Each row was made from one path, in order. Every step used is in the known rows, and no mark comes twice. Write each row's path.
Known rows:
Y/K/A: [ -4.7  -5.6 -14.7  -7.9  -6.6   1.8 -23.6  -3.0  24.0   5.2  49.2 -20.0
  -9.3   5.7 -42.1   1.2  17.4 -12.7 -15.2  37.2   9.3  27.3   4.5]
K/A/J/N: [  4.4 -24.1   9.5  -1.3 -11.5 -16.9 -11.8  -7.9 -15.1 -53.3  12.3 -24.8
 -38.8 -34.2   6.2 -32.2  30.8  15.8 -30.0  12.0   1.0  -8.4   9.9]
Y/L: [  9.8  -3.2   1.6  -4.4  24.9  -2.8 -10.5 -14.4  27.3  -2.3   7.3  22.2
 -17.9   7.1 -16.5  16.0   3.1 -10.9  -4.1  -6.1 -15.1 -10.5 -13.3]
J/A: [ 18.3 -22.6  -3.9  22.7  -0.3   8.7 -22.1 -18.6  -5.8  -7.8 -15.8  13.3
 -15.6   9.9  15.6  12.5   6.5 -19.5  -4.8   1.1   6.9  -7.0  -0.2]
C/Y/K/A: [-14.7 -11.7 -30.6 -22.7  -8.4  13.6  -8.2   6.2   2.7  -5.1  48.7 -20.5
  14.2   1.0 -21.9  24.5  19.6   0.1  -2.6  15.2  15.3  26.3  32.7]
L/A/K/Y/C: [-14.3   7.5 -14.1  11.2 -20.0 -24.2   7.6  36.2   0.6  14.9 -14.4 -19.3
  -2.0  42.5  -0.3  -1.4 -26.9  10.2  23.2   2.9  -4.7  14.3  15.0]
C/A/J: [-23.0 -20.2  33.9 -16.5  33.1  14.9 -11.7   0.8 -40.3 -19.4  10.6  31.4
  -6.7 -21.8  19.3 -21.2   7.3 -11.5  -6.3 -23.0  -1.0 -23.1  -7.5]
K/Y: [ 35.3  27.8 -25.5   8.0 -15.9   0.3  17.3   4.2  10.0  13.0   5.8   2.5
   7.1   3.2 -12.4   0.6   7.2 -10.4  10.9  -0.7  -6.2   9.6  -2.6]
L/Y/K: [ 19.5  27.6 -21.2 -13.6 -13.2  29.1 -22.6 -21.6  17.0  38.7  13.6   9.0
   8.3 -23.3 -10.1  -1.3  11.5   0.2   6.8  23.2  13.7  20.1 -10.1]
J/A/C: [ 17.2 -11.0  14.6  45.1 -10.0  -7.2   0.5 -29.0   2.4  14.6 -45.5 -11.5
  14.9  15.9  17.6  21.7 -17.1 -18.9 -16.8   3.1   2.5  -8.0 -18.8]
K/Y/L/A/C: [ -0.6  33.0 -13.5  32.6   7.0  -7.4  26.8  21.7  22.9  44.2 -25.2 -26.7
   2.8  53.4 -10.8   4.2 -47.2  -3.3 -14.2  -5.3  -0.9  17.8 -33.3]
A/K: [ -3.9   2.8  18.1   3.8 -10.2 -30.8  -3.4 -18.4  10.2 -25.2  19.5   6.8
  19.0  -5.0  -2.6  -0.4  -0.9   9.0  20.3   4.8 -25.3 -13.3  -0.1]
K/A/C: [  4.0   7.3  23.2  16.6 -19.9 -34.7  27.6  -9.2  25.0   2.5  15.4 -37.5
  27.8   9.8 -24.9   5.4 -11.9 -13.3 -20.5  27.2  -6.2   7.7 -24.4]
J/N: [ 18.7 -14.9 -20.2  -5.6 -19.8 -33.8  11.6  -7.9   6.3 -13.5  -4.7  14.5
  -3.6 -20.0  10.0   3.0  30.1   7.8 -24.7  -1.0  -7.0 -18.8   7.8]
J/A/C/Y/K: [  0.0 -16.7 -23.9  30.9  -5.1  16.2 -15.1 -23.2  -9.3  28.7 -34.9 -21.3
  30.8  12.7  22.7  48.8  -6.9  -1.2  -6.4  -1.8  18.8   4.9  17.8]
K/Y/C/A: [  8.8   5.1  -8.1 -23.3   3.8  -3.0  28.2  33.3 -14.0  28.9   1.1  22.5
   5.3   5.3  -2.9  16.7  -3.9 -28.6  14.1 -19.6   4.6 -12.0  -0.3]
K/Y/L: [ 34.9  32.0 -20.8   4.0  17.0   4.6   6.3   2.8  25.2  10.9   5.5   7.1
 -16.2  11.9 -21.9   9.3  -5.0 -14.0  16.3 -12.6 -12.3   2.1 -18.2]
K/Y/C/A/J/N: [  8.7 -15.7  -6.1 -19.5   5.5  -7.9  12.5  28.5 -45.4  -9.5 -25.9   7.3
 -31.5 -31.9  28.0 -12.7  17.1   3.2  -4.4 -34.3   6.1 -29.1  13.8]
K/A: [  3.3  -7.5   8.9  -5.7 -13.1 -15.5   5.0  -0.6  16.2 -17.1  40.2 -11.6
  -2.9   2.7 -29.0  -1.1   9.5 -15.6  -7.7  23.6  -0.9  11.1  -5.4]
C/A/L: [ -4.1   6.1  30.4  -3.9   3.8   0.6  24.3   6.7  -3.4 -13.4   6.7  37.1
   6.7  -2.8  -7.0 -28.6   6.5 -12.1   2.1  12.3   1.3 -10.2 -19.3]
A/C/Y: [  1.1  -2.4  -1.1  11.3 -14.3 -16.3  36.1 -16.5   1.2  11.5 -17.9  -8.0
  60.5  -2.0  15.7  40.2  -9.6   3.5  -1.1 -15.8  -7.1 -10.6  10.9]
C/Y/L/A: [-33.4 -23.0 -21.5 -12.0  23.9  13.8   2.1  23.9  -2.6   1.5   1.7  11.4
  -2.1  36.3  13.6  24.2 -15.6   3.3  -6.4 -28.5   5.1   4.6  18.0]
A/J: [  0.7 -19.1  15.8  10.4  11.2  16.6 -29.0 -21.6 -11.8 -24.5  -5.6   8.7
 -14.6 -16.6   9.6 -19.5  18.3   7.1  -9.8  -8.3  -8.2  -6.7   6.6]

Write each row's path:
[ -8.4  -7.4  39.8 -34.1  15.6  30.8 -12.9   0.8 -40.2  11.0 -13.3  24.9
  -9.4 -44.1  26.4 -16.2   0.4  -7.0  15.7 -18.2  13.8 -18.0 -10.7]
L/Y/C/A/J
[ 20.7  41.5  -0.6   5.8  11.4 -18.5   3.9  -5.8  27.6 -13.2  13.5  -1.8
  -4.7   3.6 -21.3   3.0 -19.3   2.3  45.2  -9.8 -26.6  -7.3 -20.4]
A/K/Y/L
[ 37.0  23.6  19.3   6.0 -31.6  12.3   5.0 -17.8  21.4  10.6 -37.1  16.6
  -6.6 -18.4 -10.3 -19.0  12.3   7.7  22.1  33.5   7.1  13.4  -7.5]
A/L/Y/C
[  2.5 -12.8  21.2 -41.8   2.1   2.3   1.2   4.3 -46.9  -0.5 -29.7  20.3
 -20.3 -63.8  43.3 -18.7  17.4   7.8  -4.9 -22.4  15.3 -35.8  -2.9]
L/Y/C/A/J/N
[-13.3 -30.1 -29.3 -18.4  -6.2   9.9 -27.0  -0.2 -27.3 -38.5  20.3 -33.7
 -21.8 -35.2  12.0  -3.3  42.4  31.0 -21.7   2.9  17.8   6.8  47.6]
C/Y/K/A/J/N
[-15.1 -30.8  16.2 -30.5  11.0 -10.2  13.9  17.5 -13.0  16.1  -0.3  35.3
   4.7   2.0   3.5  19.6   3.6 -27.9  -1.3 -15.3   4.0 -24.0   2.2]
Y/C/A
[ -2.9  34.0  12.4 -15.7   0.6 -24.7  30.8  20.8 -14.3  -8.0  31.7  11.0
  31.9  -5.3   2.9  -7.3 -20.9 -11.9  39.5 -16.4 -14.7 -17.3 -20.3]
C/A/K/Y
[ 15.2  39.3  33.4 -17.5  -9.3  20.6  28.7  -2.8  -5.5   4.0   4.1  35.1
  16.1 -28.9   4.7 -38.1  -4.7  -7.7  21.8  21.1  11.5  -2.8 -39.6]
C/A/L/Y
[-32.8 -29.5   7.8  15.5  12.5  21.8 -29.1   8.8 -23.8  -8.4 -11.8   1.8
 -24.0  20.8  20.6 -34.3  -1.7  14.7 -26.9  -5.0   4.7  12.0  10.7]
L/A/J
[-25.1  -5.5   6.5  27.4 -15.1 -21.4  20.0   6.5  10.2  33.7 -22.2 -14.8
  26.8  41.9   5.9   0.1 -30.9  -0.7 -37.7  11.2   0.0  11.2 -15.1]
L/A/C
[ -0.6  -9.2 -13.9 -16.7  23.9   8.2   3.7  -7.0   6.7 -11.4   7.3  21.3
   8.2  -0.2   3.1  40.9   3.3  -2.5  14.9 -29.6  -7.5 -11.8  13.7]
C/Y/L
[ -3.2   7.0   2.2  14.2 -16.9 -16.1  -1.3 -10.5  31.3  28.5  22.3 -42.5
  21.6  14.7 -39.1   8.6  -5.9  -7.1 -27.9  41.3   3.5  25.5 -13.4]
Y/K/A/C
[ -7.7 -13.8 -40.2 -13.5  -2.3  21.5 -13.4  -5.9   0.1  13.1  18.0   9.3
  26.0  -3.2  -1.2  35.1  22.8   4.2   1.1  -4.7   7.9  11.4  39.8]
C/Y/K
[  9.0 -26.4  -2.7   4.3  -3.3 -13.3 -15.4 -18.7 -18.6 -37.2 -19.5   3.5
 -27.3 -34.4  26.6 -26.3  35.3  24.2 -26.4 -10.3  -7.0 -22.5  15.3]
A/J/N
[ 12.4  40.5   7.0   1.3 -27.7   1.7   3.2 -19.9  27.7  44.3  21.3 -44.6
  29.2 -13.5 -28.8  -2.1 -14.5  -4.2  -6.4  50.7  14.1  34.2 -35.3]
L/Y/K/A/C
[ 22.2  16.5  -4.9   5.3 -21.2 -27.5   7.9   5.8  12.0  -2.5  -9.4  -6.6
   6.5   5.1 -11.3  14.0  -7.9   4.2  42.4  -1.6 -19.3  -4.3  13.5]
A/K/Y/C
[ 15.8  11.2  21.3  15.8 -24.0  -7.7  12.6  -4.3  27.1 -34.6  22.1 -12.3
 -14.0   5.8 -37.9 -33.7  15.3  -3.0   0.7  49.4  -0.1  22.8  -8.5]
K/A/L
[ -1.9  39.9  19.8 -21.1  34.4 -17.7  23.2  19.2   2.0  -6.0  32.5  15.3
   5.0   2.5  -8.7   1.2 -30.5 -13.1  44.1 -24.8 -19.3 -24.5 -32.3]
C/A/K/Y/L
[ 22.3  36.2  -5.4  11.1 -18.8 -23.0  13.0   0.1  11.1 -12.4  14.5  -7.6
  17.6   0.6 -11.1  -2.6  -7.4   6.3  40.5  -1.2 -20.6   1.4  -3.5]
A/K/Y
[ 38.2  42.0  17.4  11.0 -29.3  18.3  10.7 -25.2  21.1  -1.6 -14.3  19.0
   4.7 -25.6  -7.3 -36.7   9.0   8.1  19.6  36.1   5.0  17.0 -25.5]
A/L/Y
[ -0.6   3.8   3.6   6.0  15.6 -10.4  26.6 -15.4  16.2  10.6 -19.0  -3.5
  38.5   5.9   4.9  48.2 -18.0   0.5   1.0 -26.7 -12.1 -17.9  -2.8]
A/C/Y/L
[ 31.1  20.8  -4.7  30.8 -13.0  -7.7  -9.7  -8.1  -7.1 -15.3 -11.3 -12.5
  -2.7   8.9  10.5   2.3 -15.7  -4.3  41.8  -0.3  -5.5  -2.2  -5.4]
J/A/K/Y
[-33.8 -23.5  11.7  11.3  43.4  26.3 -41.5   5.3  -7.2 -12.4 -12.5   6.8
 -49.4  26.5  10.6 -24.8 -11.8  10.2 -24.3 -15.7  -1.2   2.0  -1.1]
Y/L/A/J
[-45.8 -30.5  -3.6  -2.8  41.1  36.9 -25.7  12.2 -26.9 -20.7 -12.9   1.5
 -24.8  20.2  28.9  -0.5 -11.7  19.3  -7.5 -39.4   3.7   1.0  24.3]
C/Y/L/A/J
[ 32.2   7.8 -25.0   4.1 -18.3  -5.0  12.1  11.4  12.6  23.4 -17.0   3.3
  -4.1   7.9 -15.2  21.8  10.4 -10.6  14.2  -4.5  -3.5   6.0  13.6]
K/Y/C
[-40.2 -11.7 -33.8  14.5 -10.9   8.7   7.8  12.9  -1.9  46.8 -15.3 -23.1
  44.0  39.8  13.4  29.5 -20.8  15.1 -30.6   2.4  19.0  26.5  25.0]
L/A/C/Y/K
[-22.7 -23.8 -11.7 -11.9  10.7  36.9 -38.8  -1.9 -20.3 -28.7  32.0 -28.4
  -7.8 -18.3  -4.4  -0.6  25.7  13.7  -3.5   8.6  14.9  21.9  39.1]
C/Y/K/A/J
[-16.8 -44.2  17.1 -27.0  14.1 -15.5  -3.8  11.3 -44.0 -19.7 -24.3  23.8
 -30.4 -35.2  36.7  -8.7  24.7   5.9 -22.9 -29.9   3.0 -45.7  17.2]
Y/C/A/J/N
[-27.2 -15.9  37.6 -30.2   9.3 -35.8  11.7  14.4 -14.5 -11.2  11.7  24.8
  16.8  -2.3   6.1  14.4 -11.9 -10.8  23.9 -15.5 -14.3 -34.1   2.9]
Y/C/A/K
[ 28.6  41.9  -5.7   7.9 -24.5  35.0 -14.9 -26.6  26.7  19.1  -5.2  11.0
  -1.1 -20.6 -20.1 -34.1  17.3  15.4  11.8  48.0  15.9  33.9 -17.0]
A/L/Y/K
[ -0.4  21.4 -30.5   7.9  18.6  10.6   5.0  30.2  15.8  23.2  -0.1  -1.4
 -23.7  45.5 -12.2  -3.3 -25.4  -6.9  -5.1  -9.2   2.5  19.8 -13.8]
K/Y/L/A
[-23.7  -1.5  11.8  22.4  16.2 -16.1  10.6   5.1  22.9  32.2 -24.5 -12.0
   4.3  49.0  -3.4   8.9 -41.9  -1.6 -30.6  -0.3  -4.6   2.8 -28.7]
Y/L/A/C
[-14.2 -15.0   4.7   1.2   8.5  25.3 -49.3 -10.2  -2.1 -19.3  34.0 -27.2
 -32.0  -8.7 -23.3 -24.0  24.2   1.5 -18.5  27.1   8.7  24.9  10.8]
Y/K/A/J
[-34.4 -37.0 -21.6  -9.4  28.8   9.3 -14.4  16.3 -34.3 -35.3 -25.4  -2.1
 -37.3  -1.2  46.6  -5.1   6.9  37.0 -27.8 -40.7   5.1 -15.2  31.6]
C/Y/L/A/J/N
